Each row comes from the steps of one walk. Every step used is in the known rows, and no mark comes twice. Write the walk behind each row, first mark first.
In the rows, 128 means zero.
Known rows:
femenud -> vanive: [125 132 172 159 157 185 142 155 195  85 133 174 132 160 130 147 116 113
 162 143 120 138 131 112 138  88 130 103  87 146 105  96 122]
ruzed -> vanive: [117 139 167 169 149 160 148 164 200  86 142 168 125 172 154 149 122 106
 134 151 103 125 124 131 139  96 146 110  93 115  97  88 120]
vanive -> ruzed -> getate -> tebeb -> kelog: [ 30  98 196 150 115 109 132 138 166 132 167 163 189 139 133 136 125 130
 147 177 171 103  99 122 110  71 125 156 121  91 115  94 144]
vapez -> kelog -> tuza: [113 160 157 175 115 191 140 158 195 102  97 153 155 106 156 117 125 110
 151 113 112  65 135 102 110  82 121 151  86 108  96 117 156]
timeba -> getate -> tebeb: [ 79 117 180 140 149 125 135 181 172  90 165 173 145 143 159 157 116 130
 144 159 153 138 124 112  97  76 143 120 133 108 119  88 115]
timeba -> getate -> tebeb -> kelog: [ 63 127 186 131 131 131 149 162 181 110 164 164 148 114 154 145 109 127
 143 146 162 104 110 128 114  61 134 113 142  97 118  78 146]
tebeb -> getate -> kelog -> timeba: [137 132 180 161 111 187 140 163 172 106 136 144 146 130 150 148 113 106
 122 138 113  91 117 110 122  91 111 152 114  77  81  85 149]
timeba -> getate -> kelog: [115 134 185 159 153 154 147 184 185  93 148 157 141 138 152 147 105 141
 132 154 123 117 113 109 123  74 126 130 123 113 100  87 135]
getate -> tebeb -> kelog: [ 68 129 164 158 125 145 152 142 193 119 145 162 147 108 153 141 113 109
 141 143 136  86 117 137 121  60 118 120 120  91 108  92 163]
getate -> kelog -> zeraz: [132 153 172 172 124 168 141 152 184  94 109 160 147 131 173 150 111 125
 144 145 108 103 135  96 115  86 128 144  91 128  88 109 130]
tuza -> raso: [130 159 162 184 124 168 160 170 213  78 162 165 133 142 166 137 101 114
 144 162 133 135 141 121 152  48 133 156  94  88 105 113 131]
vanive -> ruzed: [ 81 123 167 149 131 136 149 163 178  96 145 160 166 163 126 151 132 141
 156 175 123 128 133 113 126  68 128 148  81 113 118 115 115]
vapez -> kelog: [ 93 147 153 167 121 177 167 172 205 106 106 167 130 112 137 123 121 118
 148 137 123  88 119 113 121  57 122 131 114 108 109 109 132]
ruzed -> getate -> kelog -> zeraz: [120 139 191 173 119 156 135 159 181  95 118 158 162 142 181 139 113 123
 133 156 135 114 126  88 105  99 138 152 107 127  85  99 130]
zeraz -> kelog: [107 158 160 161 116 174 146 181 217  90 129 158 141 127 181 130 109 106
 152 141 109 121 170 103 124  57 135 139 107  88 107 113 112]
kelog -> zeraz: [122 152 168 144 110 160 155 163 188  77 110 162 146 142 178 153 120 119
 155 146 126 127 156 100 113  87 145 128  85 126 106 109 110]
femenud -> vanive -> ruzed -> getate -> kelog: [ 97  98 207 181 161 158 108 143 167 112 151 176 174 188 109 138 123 140
 158 179 135 136  94  92 134 103 117 156  93 147  94  95 126]
getate -> kelog -> vanive: [143 143 156 188 158 180 142 151 197 117 105 167 140 150 125 139 101 121
 123 122 105 105 103 123 129  73 132 123  91 127  98 111 133]
tebeb -> kelog -> zeraz: [104 161 172 138  91 165 168 147 195  97 113 152 149 110 172 138 112 117
 154 131 133  92 143 115 129  68 136 120  94 117 108  97 136]
zeraz -> kelog -> getate -> tebeb: [105 141 123 162 134 184 102 151 201 109 139 161 150 131 171 123 113  91
 127 107 103  93 161 122 102  76 127 143 127  93 106 113 123]
femenud -> kelog -> timeba: [133 148 160 159 109 209 139 175 172 103  88 158 174 136 144 129 111 100
 161 118 100 107 137  91 136  89 101 144  88  97 112 105 137]
raso -> tuza: [120 148 173 167 147 158 143 181 208  63 122 160 156 136 163 155 136 109
 144 136 136 110 147 139 141 100 153 144  93 126 105 107 129]
kelog -> tuza -> raso: [149 170 163 192 119 180 131 149 202  75 151 150 158 137 187 134 106 105
 148 140 122 114 156 112 142  74 130 174  67  86  94 119 153]
ruzed -> getate -> tebeb -> kelog -> tuza -> raso: [ 98 145 189 194 105 155 115 125 190 107 175 154 180 115 192 119 105  94
 138 143 171  89 120 120 125  75 129 181 105  68  90  96 181]
timeba -> getate -> tebeb -> kelog -> vanive: [ 85 129 182 136 141 141 139 153 184 127 141 177 147 130 130 143 101 125
 139 116 170 108  95 133 114  65 153  98 134 110 127  84 126]
tebeb -> getate: [102 126 183 147 123 153 164 168 197  83 155 149 135 129 156 154 117 123
 141 154 140 125 141 116 114  66 140 120 112  99  95  96 129]
femenud -> vanive -> ruzed -> timeba: [ 78 119 190 154 163 154  98 164 179 110 157 178 157 179 104 146 132 130
 176 181 118 150 102 113 134 116 119 112  71 138 106  94 111]
kelog -> vanive -> ruzed -> timeba: [ 83 130 167 156 153 141 108 171 182 127 132 174 163 177 104 142 125 129
 148 157 122 136  97 130 119  98 139 116  67 116 115 108  98]
getate -> tebeb -> kelog -> zeraz: [ 79 141 175 142  99 146 145 133 183 110 124 167 153 104 177 144 116 110
 156 138 144  92 131 114 110  74 134 128 110 106 107  97 139]
vanive -> ruzed -> getate -> kelog: [ 84 110 191 180 141 135 131 160 168 113 150 156 182 166 129 138 123 142
 136 184 133 115 104 103 120  81 119 171 101 111  96 105 134]
vanive -> ruzed -> getate -> kelog -> tuza: [100 118 195 188 133 146  99 142 159 109 139 141 209 160 149 135 131 137
 136 164 124  95 118  91 110 106 119 192  72 110  85 109 158]
getate -> tebeb: [ 84 120 157 166 145 137 142 158 184  97 144 170 144 137 156 155 121 109
 143 155 128 118 127 123 103  75 130 127 109 104 108 102 133]

Write each row's walk:
[ 94 122 204 165 114 133 120 152 158 104 131 164 186 164 153 144 130 145
 150 181 141 121 119  80 107  98 138 180  93 125  95 108 113] | vanive -> ruzed -> getate -> kelog -> zeraz
[115 151 124 140 128 197 155 137 205 112 128 135 147 121 133 118 107 110
 113  97 103  57 127 153 138  67 111 108 111 106 105  97 166] | tebeb -> kelog -> getate
[ 86 141 166 167 120 157 124 124 183 114 132 146 175 102 169 137 119  99
 143 120 126  64 129 126 110  83 118 139  91  92  97  97 183] | getate -> tebeb -> kelog -> tuza
[120 164 172 121 101 186 129 208 180  83 136 159 150 148 183 128 109 103
 147 132 128 125 161  89 117  80 141 146 124  72 122  87  99] | zeraz -> kelog -> timeba -> getate
[ 76 120 178 161 120 155 136 163 180 135 107 186 170 163  94 113 128 137
 151 141 164 108  92 104 112  74 150 152 107 125 120 120  96] | vapez -> kelog -> vanive -> ruzed -> getate
[ 57 111 192 128 136 117 124 144 162 135 152 183 173 152 104 147 116 148
 156 145 174 114  91 123 118  65 151 129 119 111 136  95 108] | timeba -> getate -> tebeb -> kelog -> vanive -> ruzed
[116 125 188 175 135 162 149 156 194 103 150 145 138 120 151 152 109 130
 129 155 124 107 121 111 121  68 121 138 122 100  75  94 149] | tebeb -> getate -> kelog
[108 122 189 156 159 140 121 166 163 120 138 175 164 176  99 150 110 165
 145 152 137 128  93 103 127  76 143 145  98 130 117 106  97] | timeba -> getate -> kelog -> vanive -> ruzed
[108 122 119 159 152 170 122 141 184 104 141 160 149 146 140 139 119 106
 115 118 108  89 130 139 103  90 122 122 118 112 108 107 141] | kelog -> getate -> tebeb
[ 79 122 170 144 100 158 137 150 162 124 140 157 172 131 159 124 117  82
 123 140 154  79 100 128 114  94 119 139 128  69 107  75 164] | ruzed -> getate -> tebeb -> kelog -> timeba
[ 60 123 185 143 163 118 106 196 175 103 176 173 143 142 161 150 117 119
 139 175 148 140 101 124  94 105 134  99 128  96 108  75 120] | ruzed -> timeba -> getate -> tebeb
[ 66  94 181 161 142 114 111 146 158 127 144 192 183 188 112 146 128 128
 146 160 171 140  99 115  93  90 158 147 101 120 123 113  95] | kelog -> vanive -> ruzed -> getate -> tebeb
[ 77 126 191 132 157 130 105 192 169 117 152 178 165 184 103 146 121 149
 151 163 148 152  93 121 111 103 155 107  90 120 125  95  81] | kelog -> vanive -> ruzed -> timeba -> getate
[ 83 142 185 135 156 143 126 209 190  92 163 160 137 147 153 143 115 126
 137 166 134 141 111 122 113 101 136  92 112 104 107  76 118] | ruzed -> timeba -> getate
[114 125 167 180 151 154 124 147 175 128 117 171 165 170  97 145 113 145
 141 145 111 110 101 114 132  72 131 150  77 126 107 121 114] | getate -> kelog -> vanive -> ruzed
[ 75 147 195 135 141 144  86 202 189 121 150 182 163 173 134 131 113 139
 164 153 142 156 125 101 111  89 159 129 100 101 125 102  62] | zeraz -> kelog -> vanive -> ruzed -> timeba -> getate
[112 149 155 152 127 175 164 145 208 122 108 159 144 129 124 130 101 116
 133 106 131  91 111 142 140  55 140  98  95 112 114  99 140] | tebeb -> kelog -> vanive
[ 42 120 175 159 143 127  97 139 178 160 146 179 170 144 102 136 118 122
 152 151 142 102  72 149 116  89 127 115  91  96 120  96 128] | getate -> tebeb -> kelog -> vanive -> ruzed -> timeba
[ 98 113 183 152 152 160 127 149 175  93 145 180 159 183 105 151 132 137
 180 169 127 146 125 101 140  88 129 133  73 148 114 108 105] | femenud -> vanive -> ruzed
[144 146 153 173 127 192 141 168 173 107 117 151 149 142 147 137 109  99
 122 133  89  87 114 115 131  94 102 151  94  88  94  96 152] | getate -> kelog -> timeba
[ 51 106 181 136  93 134 122 141 143 133 152 164 199 153 132 132 130 106
 142 163 162  88  97 119 111  92 117 169 113  70 118  85 144] | vanive -> ruzed -> getate -> tebeb -> kelog -> timeba
[ 89 132 156 162 134 155 145 132 194 137 120 174 147 125 128 138 103 108
 138 114 144  90 100 143 122  62 136 106 109 106 117  99 140] | getate -> tebeb -> kelog -> vanive
[156 163 191 199 137 174 112 161 185  81 168 150 158 133 182 136  97 128
 138 144 131 114 130  97 143  77 125 186  94  90  85 102 159] | timeba -> getate -> kelog -> tuza -> raso
[120 107 198 169 139 185  99 147 142 115 139 174 183 196 107 133 126 118
 151 164 126 119  91  88 138 125 109 170  90 125  98  86 129] | femenud -> vanive -> ruzed -> getate -> kelog -> timeba
[ 77 139 197 118 107 131 141 153 170 101 145 172 155 112 178 150 112 130
 158 144 170 109 125 103 103  79 149 123 133 109 116  81 123] | timeba -> getate -> tebeb -> kelog -> zeraz
[ 85 135 170 146 122 153 151 139 188 132 119 165 167 150  97 136 113 137
 152 131 137  97 106 131 142  56 138 128  81 114 123 112 123] | tebeb -> kelog -> vanive -> ruzed
[ 89 134 154 144 102 169 143 147 170 122 133 159 158 117 153 134 114  85
 133 128 127  70 112 134 123  80 107 133 113  69 114  83 162] | getate -> tebeb -> kelog -> timeba
[158 155 195 211 116 184 119 138 198  90 171 139 156 114 185 142  98 117
 136 143 129 100 137 102 137  72 121 193  91  73  62 112 167] | tebeb -> getate -> kelog -> tuza -> raso
[110 124 180 184 146 154 146 167 190 104 137 152 153 145 156 131 111 122
 119 158 127 110 110 112 120  83 121 144 117 109  86  92 153] | ruzed -> getate -> kelog
[ 75 120 177 163 132 144 137 137 188 138 128 175 161 138 135 126 105 104
 127 124 173  99  92 137 110  74 147 111 126 106 111  88 141] | ruzed -> getate -> tebeb -> kelog -> vanive
[ 63 136 195 123 141 133 118 174 178 138 153 166 167 155 100 133 112 147
 149 149 154 122  81 134 130  87 142 100  99 106 125  86 110] | tebeb -> kelog -> vanive -> ruzed -> timeba -> getate
[ 64 114 185 164 121 128  95 156 178 130 140 193 184 174 143 131 121 119
 157 153 165 142 131  95  94  78 162 168 112 100 123 117  77] | zeraz -> kelog -> vanive -> ruzed -> getate -> tebeb
[ 50 101 178 170 128 134 113 148 167 148 116 201 173 159  96 120 132 129
 155 149 176 109  80 103  90  79 149 161 120 115 124 117  97] | vapez -> kelog -> vanive -> ruzed -> getate -> tebeb
[ 52 111 191 141 168 107  80 179 157 133 167 194 166 179 109 154 123 142
 155 171 160 151  80 118  92 106 152 116 106 111 128  91  85] | kelog -> vanive -> ruzed -> timeba -> getate -> tebeb
[ 97 139 191 166 169 148 115 199 189 108 161 156 139 135 150 140 107 131
 125 166 114 122  93 122 119 101 115 112 119 102  90  73 141] | ruzed -> timeba -> getate -> kelog
[140 150 164 194 142 179 122 145 185  98 117 137 168 128 168 138 114 117
 132 123  87  77 133 108 120  95 109 157  73 110  79 108 172] | getate -> kelog -> tuza
[109 114 193 172 137 150 126 141 175 129 139 164 163 159 103 155 115 152
 143 150 139 116 102 108 121  73 140 153  96 114  92 114 113] | tebeb -> getate -> kelog -> vanive -> ruzed
[ 70 123 199 155 162 126 102 191 167 116 171 159 167 159 124 146 120 156
 145 192 122 130  87 109 118  98 114 139 106 105 102  87 123] | vanive -> ruzed -> timeba -> getate -> kelog
[110 160 163 156 110 178 146 135 194 101 118 130 170 107 166 128 115 108
 141 113 112  66 141 126 131  74 119 132  77  98  97  98 182] | tebeb -> kelog -> tuza
[110 152 175 112 102 179 162 177 169 100 138 148 153 128 149 132 107 113
 132 125 140  91 116 124 136  80 125 120 122  79 121  70 144] | tebeb -> kelog -> timeba -> getate
[ 63 113 170 153 128 132 130 124 173 145 133 179 172 146 101 142 115 131
 156 137 149  97  96 134 121  62 137 134  95 105 126 112 125] | getate -> tebeb -> kelog -> vanive -> ruzed
[131 129 175 191 156 168 133 156 193 120 113 166 152 163 133 129 104 119
 113 130 135 112  96 116 120  85 140 129 104 126  93 100 130] | ruzed -> getate -> kelog -> vanive
[ 76 120 186 148 117 141 146 143 180 134 129 165 181 162 104 124 116 135
 138 141 164 107  99 127 132  68 149 132  95 115 120 100 120] | tebeb -> kelog -> vanive -> ruzed -> getate
